Known rows, with every way that one mark hangs from another
J_311(J_477(J_432) J_573(J_49 J_452 J_800)): [ -6.8, -18.3,   2.4,  27.8, -24.3, -19.7,  39.2,  11.4,   8.9, -11.5,
  13.2,  22.5, -10.1, -10.0,  -5.6,  30.0,  16.5]
J_49(J_573): [ -0.1,   8.2,  -2.3,   4.1,  28.2,   6.6,  16.1,   6.9,  -7.0,  -7.9,
   1.0,   0.6,   8.9, -16.1, -24.3,   5.3,   6.1]
J_477(J_311 J_432): [-15.1, -34.7,   8.5,  24.2,   7.5, -10.5, -30.8,  -6.8,  15.1, -20.3,
 -16.3,  -2.7, -26.9, -21.5,  -6.9, -12.6,  14.6]
J_311(J_477(J_432) J_573(J_49(J_48) J_452 J_800)): [ -6.8, -14.1,  -0.1,  23.5, -31.0, -17.7,  29.2,   9.7,   1.4,  -1.4,
   1.9,  23.3,   6.8, -13.4, -17.9,  22.1,  25.4]
J_800(J_573(J_49 J_311)): [ 19.4,  17.8,   0.3,  11.3,  13.5, -13.2,  47.6,   4.8,   0.5, -22.9,
  21.5,  23.5,  17.4,  -5.6, -36.1,  39.3,  16.5]
J_452(J_573(J_49(J_48) J_311 J_800)): [  8.3,   4.7,  -5.9, -13.2, -14.2,   5.3,  60.7,  -0.4,   1.9, -12.5,
  15.6,  22.8,  56.4,  -6.3, -30.3,  41.1,  24.6]
J_452(J_573): [ -5.9, -17.8, -11.8,   0.7,   3.6,  11.8,  23.1,   3.0,   8.8, -19.8,
   9.0,   3.4,   7.7, -11.3, -13.5,   4.5,   4.8]
J_573(J_49(J_48) J_311(J_477(J_432))): [ -6.7,  12.9,  -1.3,  26.2, -24.9, -23.7, -16.3, -21.3,   9.6, -14.5,
 -14.8,  24.6,  18.3, -16.9, -42.7,  22.4,  26.3]
J_800(J_573(J_49(J_48))): [  9.1,   6.1,  -6.0,   4.5,   6.1, -11.1,  35.5,  15.3, -14.4, -10.4,
   4.3,  13.5,  26.5, -12.0, -34.3,  10.2,  26.1]
J_48(J_49(J_573)): [ -9.8,  30.9,  -6.2,  -8.8,  23.4,  -3.0,  14.9,  13.3, -11.1,  -5.5,
  -1.7,  -2.6,  25.4, -16.8, -33.9,   4.3,   9.6]
J_477(J_311(J_573(J_452)) J_432): [ -5.0, -46.2,   4.7,  34.2,   2.3,  -8.6, -19.8,   8.3,  16.3, -10.8,
   1.7,   3.4, -39.5, -18.3,  -4.6,  -2.7,  10.3]
J_477(J_432): [-15.0, -21.1,   0.6,  14.8,   4.3, -12.3,  -4.0, -14.1,   7.0, -17.7,
 -18.2,   0.5, -17.2, -15.4,  -6.3, -15.2,   9.9]
J_48(J_49): [ -6.8,  19.1,  -9.1, -12.3,   3.5, -11.8,   9.9,  -0.6,  -3.5, -15.9,
 -11.9,  -0.6,  15.6, -13.6, -26.6,  -1.2,   8.8]
J_452(J_573(J_49(J_48) J_311(J_477(J_432)) J_800)): [-11.9,   1.1,  -0.1,   9.6, -23.4,  -4.0,  34.8,  -5.9,  12.8, -15.2,
   8.8,  28.1,  40.8, -11.7, -31.6,  38.2,  28.1]
J_311(J_477): [ -5.8,   3.8,  -4.1,  16.1,  -5.9,  -5.5,  -6.7, -11.2,  10.1, -23.4,
 -12.1,  11.2,  -8.1, -16.1, -26.8,   8.3,   5.5]
J_800(J_573): [  7.4,   0.9,  -0.6,   7.3,  24.1,  -2.0,  35.2,   8.9,  -3.2, -19.9,
   7.6,  10.0,  -0.9, -10.6, -26.3,   8.1,  10.0]
J_311(J_477(J_432) J_573(J_49 J_800)): [-13.6,  -3.2,   4.2,  20.7, -16.5, -26.0,  28.4,   7.1,   9.4, -23.9,
   4.7,  16.8,  -6.0,  -9.9, -16.6,  24.7,  16.5]

Rows
[ -2.0,   7.4,  12.9,  22.8,  11.5,   5.6,  39.8,  -4.1,   7.9,   0.0,
  13.2,  27.1,  10.7, -15.0, -23.5,  41.6,  13.5] : J_49(J_573(J_311(J_477(J_432)) J_452 J_800))
[  8.1,  -5.8,   0.1,  13.0, -11.9,  -0.6,  42.8,   8.3,   8.0, -11.9,
  12.1,  21.6,  -7.4,  -8.9, -18.9,  31.8,   5.0] : J_311(J_477 J_573(J_452 J_800))
[  4.1,  -0.3,   5.4,  18.2, -33.6, -13.8,  37.1, -14.0,   5.3,  -0.1,
  -0.1,  36.1,  30.6, -13.0, -24.3,  42.1,  31.2] : J_573(J_49(J_48) J_311(J_477(J_432)) J_452 J_800)
[ 18.6, -13.6,  -4.4,  -0.4, -12.7,  -8.3,  70.7,  18.3,  -4.7,  -8.2,
  22.0,  15.6,   9.5,  -3.3,  -3.8,  33.5,  12.0] : J_311(J_573(J_49 J_452 J_800))
[ 27.0,   3.7,  -0.6,  -7.4, -23.3,  -2.9,  65.9,  -7.5,  -6.8,   3.1,
   6.8,  29.3,  48.2,  -6.8, -22.4,  45.4,  27.1] : J_573(J_49(J_48) J_311 J_452 J_800)
[  6.4,  -1.1, -11.1,   4.8,  -7.4,   0.4,  34.2,  -1.4,  12.4, -23.2,
  22.8,  17.8,  25.7,  -6.7, -23.9,  36.8,  11.3] : J_452(J_573(J_49 J_311))
[ 17.1, -23.0,   0.9,   5.4, -13.9,  -4.6,  28.3,  21.2,  -2.4,  -2.5,
   9.6,  12.2,  13.6, -13.0, -16.8,  25.5,  24.3] : J_477(J_311(J_573(J_49(J_48) J_452 J_800)))
[ 24.5,   0.8,  -9.4,   8.9, -23.5,  -6.6,  24.1, -10.6,  -2.7,   2.1,
   1.6,  25.0,  31.7, -11.0, -28.6,  31.4,  22.3] : J_573(J_49(J_48) J_311 J_452)
[  8.2,   3.3,  -3.0, -17.5, -15.7,  -9.4,  51.3,   0.9, -14.9,  -7.5,
  -9.8,  11.3,  44.5,  -9.8, -18.3,  15.5,  27.9] : J_573(J_49(J_48) J_800)
[  1.8,  14.8,   2.3, -14.5,  19.3,  11.7,  39.7,   7.4, -19.5,   5.6,
  -8.4,   5.9,  43.5, -16.3, -33.8,   7.3,  21.4] : J_49(J_48 J_573(J_800))
[-11.2,  23.7,   3.7,  24.5,  11.2,  -1.0, -20.5, -13.1,   2.7,  -0.8,
 -13.7,  17.8,  20.4, -22.5, -55.8,  13.6,  20.1] : J_49(J_48 J_573(J_311(J_477(J_432))))
[  9.2,  27.0,  -1.8,   1.9,  21.1,   7.9,   4.8,  -7.5,  -8.2,   1.8,
  -7.5,  12.7,  35.6, -17.2, -54.2,  16.2,  16.4] : J_49(J_48 J_573(J_311))
[-18.4,  -8.1,  -0.7,  33.5,  -4.7, -18.0, -18.7,  -3.5,  16.8, -24.4,
  -7.4,   9.5, -31.6, -15.4, -26.9,   1.1,   5.0] : J_311(J_477(J_432) J_573)
[  1.5,  46.4,   4.2, -19.1,  24.5,  -1.1,  49.8,   4.7,  -7.2,  -7.3,
   7.6,  11.3,  44.7, -10.9, -42.0,  35.2,  13.1] : J_48(J_49(J_573(J_311 J_800)))
[ 18.9,  12.2,   0.6,   6.5, -32.9,  -5.8,  49.6,  -9.5,   1.0,  -1.0,
   5.9,  37.7,  42.9, -10.3, -32.3,  53.9,  27.4] : J_573(J_49(J_48) J_311(J_477) J_452 J_800)
[-18.5,  42.4,   9.7,   2.2,  15.7,  -9.9,  25.3,  -1.0,   3.1,  -9.7,
   1.0,  15.8,  29.8, -16.3, -42.6,  31.0,  16.9] : J_48(J_49(J_573(J_311(J_477(J_432)) J_800)))
[ 19.0,  21.1,  -2.4,   7.1,   6.8, -11.6,  37.3,   3.2,  -6.6, -13.3,
  10.5,  24.4,  33.5,  -9.2, -48.2,  31.9,  25.5] : J_800(J_573(J_49(J_48) J_311))
[ 14.2,   3.6,  -1.9,  24.8, -11.9,   0.9,   8.6, -19.6,  17.3, -12.4,
   4.8,  29.1,  -3.8, -12.9, -30.0,  37.1,   4.8] : J_573(J_311(J_477) J_452)
